Each row was made from one small tree. The marks that hang from a mark follow it in brackets, in alphabetical order. Every link used is in the known rows. Write each row's tree.
Known rows:
mivaf{bupil ledur mupesak tuvogu{nomekan}}: [12,10,1,-2,-1,10,10,-6,6,7,-7,-10,-3,-14,9,-6,-1,4,-17,12,9,5]
nomekan{nupan tuvogu{kopa{notov} mivaf{ledur}}}: [2,1,3,6,-13,-10,5,6,8,-5,-5,22,-9,-13,13,9,-6,-14,-8,-2,8,-7]
tuvogu{beza kopa nomekan}: [-8,3,6,-3,7,1,-5,-10,24,-6,-1,11,-19,6,-3,6,4,-9,3,-7,0,-15]
nomekan{nupan tuvogu{beza kopa}}: [-1,2,3,4,5,-7,-4,7,11,-6,-9,10,-12,-3,3,16,-6,-13,4,-10,2,-19]
nupan{nomekan{tuvogu{mivaf}}}: [-12,-19,0,-2,-18,2,-6,-6,12,-5,0,-1,-4,-6,5,5,-5,-18,-3,-9,10,-10]
mivaf{bupil ledur mupesak tuvogu{beza kopa nomekan}}: [19,14,-4,0,13,3,9,-5,16,1,-3,-5,-12,-5,10,1,4,2,-8,18,1,0]
tuvogu{kopa{notov}}: [-3,10,6,3,-13,2,-1,-4,9,-9,-3,14,-12,-1,8,-9,6,-6,3,-13,12,4]
beza{tuvogu}: [-12,-2,6,6,-13,16,-2,-1,3,-1,-10,1,4,-12,5,3,-9,-1,-2,-17,17,0]
beza{tuvogu{nomekan}}: [-15,-6,9,3,-9,17,-7,-7,12,1,-7,8,-2,-10,0,3,-9,-1,-9,-17,11,-6]
tuvogu{beza kopa{notov} mivaf{bupil ledur} nomekan{nupan}}: [6,8,-1,13,6,-18,-1,-5,19,3,4,19,-26,5,10,8,9,-15,-1,8,2,-17]
tuvogu{beza kopa{zemu} mivaf{bupil mupesak} nomekan}: [5,3,-11,14,21,-15,0,-7,15,-9,3,4,-26,5,1,16,10,-9,3,14,-3,2]
notov{kopa}: [-6,3,5,-6,-8,12,5,-5,7,-2,-12,-1,-7,-6,4,-3,-7,-12,1,-9,7,1]
mivaf{bupil mupesak tuvogu{kopa{notov}}}: [17,12,-7,13,-3,-4,0,1,1,-4,-5,-1,-8,-6,19,-19,11,2,-4,6,12,16]
tuvogu{beza kopa{notov zemu} mivaf{bupil mupesak}}: [12,9,-13,20,8,-17,7,-3,7,-15,4,9,-23,5,9,10,8,-9,9,9,4,15]
nomekan{tuvogu{mivaf{bupil mupesak}}}: [3,-13,-4,4,-3,-13,-2,2,-4,-4,-9,-5,2,-10,6,3,-1,-12,-6,6,11,1]
zeves{tuvogu{beza}}: [-5,-5,-2,-3,-6,7,-3,-6,9,-3,-8,-5,-14,6,-1,12,-10,-1,-4,-13,10,-6]
zeves{tuvogu}: [-8,-5,0,-3,-14,10,-6,-5,2,0,-10,-6,-10,-2,2,3,-8,1,-9,-13,15,-1]
mivaf{tuvogu{beza}}: [-1,3,1,5,-2,9,2,-6,8,-3,-4,-4,-5,-2,5,4,-8,0,-3,-8,10,-4]
mivaf{tuvogu{kopa}}: [-1,8,0,6,-2,7,-4,-1,4,-1,-5,-2,-7,-9,13,-7,1,2,-4,-2,12,1]
ledur{mivaf}: [-11,-2,7,2,-2,2,-6,-8,2,0,-1,-4,0,-1,3,-9,-7,0,3,-14,9,-1]
zeves{tuvogu{mivaf}}: [-11,-17,-5,3,-12,-2,-8,-5,3,0,-7,-4,-10,-1,4,6,-5,-4,-11,-6,14,-4]
zemu{kopa}: [-15,5,12,0,-7,1,-2,-3,3,-7,-13,-1,-10,8,8,-6,4,-3,-3,-13,11,-2]
notov{kopa{zemu}}: [-4,12,1,1,-5,17,9,-6,1,-5,-9,0,-16,-9,3,10,-15,-8,2,-9,7,13]

Which tree is each row?
[6,-6,-9,13,8,-26,-6,12,1,-3,-11,0,-8,-10,11,5,10,-15,-2,10,6,-10] : nomekan{nupan tuvogu{kopa mivaf{bupil mupesak}}}
[6,14,-9,14,15,-13,8,2,11,2,-5,2,-25,-11,7,17,10,-6,-5,19,0,-1] : tuvogu{kopa{zemu} mivaf{bupil ledur mupesak} nomekan{nupan}}
[13,7,-5,8,0,-1,10,0,17,-15,-4,8,-9,1,10,-7,4,0,-1,-3,2,10] : mivaf{mupesak tuvogu{beza kopa{notov}}}
[2,5,-2,4,-21,10,10,-7,11,-12,7,15,-18,-10,14,15,-13,-12,-3,-1,8,11] : nupan{nomekan{tuvogu{kopa{notov zemu} mivaf{ledur}}}}
[15,9,-1,-2,7,8,13,-8,13,4,-5,-8,-7,-6,6,4,-3,2,-12,12,4,0] : mivaf{bupil ledur mupesak tuvogu{beza nomekan}}
[-11,-14,0,14,-3,0,-16,-8,4,7,-1,4,-5,-7,8,2,-1,-8,-8,-1,15,-7] : beza{tuvogu{mivaf{bupil} nomekan}}
[2,8,-4,11,7,-5,11,5,8,-8,-3,12,-18,-10,6,37,-16,-12,-2,4,1,-8] : nomekan{nupan tuvogu{beza kopa{zemu} mivaf{ledur}}}
[-3,-9,4,5,-15,-9,-6,-1,5,-12,0,22,-7,-6,10,-1,-5,-13,-4,-7,9,0] : nomekan{tuvogu{kopa{notov} mivaf}}
[3,1,-1,6,6,-8,-3,-4,-3,2,-5,-15,1,-1,6,-14,3,0,5,-1,8,6] : ledur{mivaf{bupil mupesak}}
[2,-3,-1,-4,-1,-3,24,-3,18,-10,-8,-3,-1,-3,-2,15,1,-10,-2,5,3,-4] : tuvogu{beza mivaf{ledur mupesak}}
[12,0,-8,13,15,-6,-1,-5,1,1,0,-16,1,2,11,-10,-5,6,1,4,5,7] : ledur{mivaf{bupil mupesak tuvogu{beza}}}
[6,5,0,1,-11,-7,19,0,16,-13,-5,11,-6,-7,9,-3,9,-8,-3,5,6,9] : tuvogu{kopa{notov} mivaf{ledur mupesak}}
[-8,-17,-6,2,6,-8,-14,-9,22,-4,0,9,-25,10,0,12,0,-8,-8,0,0,-15] : zeves{tuvogu{beza kopa mivaf nomekan}}
[20,12,-9,13,4,-7,4,-1,8,-8,-2,1,-11,2,16,-10,8,0,1,6,7,11] : mivaf{bupil mupesak tuvogu{beza kopa{notov}}}
[-6,0,1,8,7,1,-5,-4,19,4,-5,5,-15,-2,2,9,-4,-3,-10,-9,2,-20] : mivaf{tuvogu{beza nomekan{nupan}}}
[0,-5,-5,6,11,-17,-7,-4,13,-2,-3,1,-14,-1,5,-6,20,-11,-2,13,3,-5] : tuvogu{kopa mivaf{bupil mupesak} nomekan}
[-4,-12,1,3,2,-10,-5,-1,11,-12,-1,11,-8,0,4,14,-6,-16,2,-2,4,-12] : nomekan{tuvogu{beza kopa mivaf}}
[-1,-7,-6,4,10,-16,8,1,21,-15,-6,2,-9,4,1,7,13,-12,6,4,-1,-6] : tuvogu{beza kopa mivaf{mupesak}}
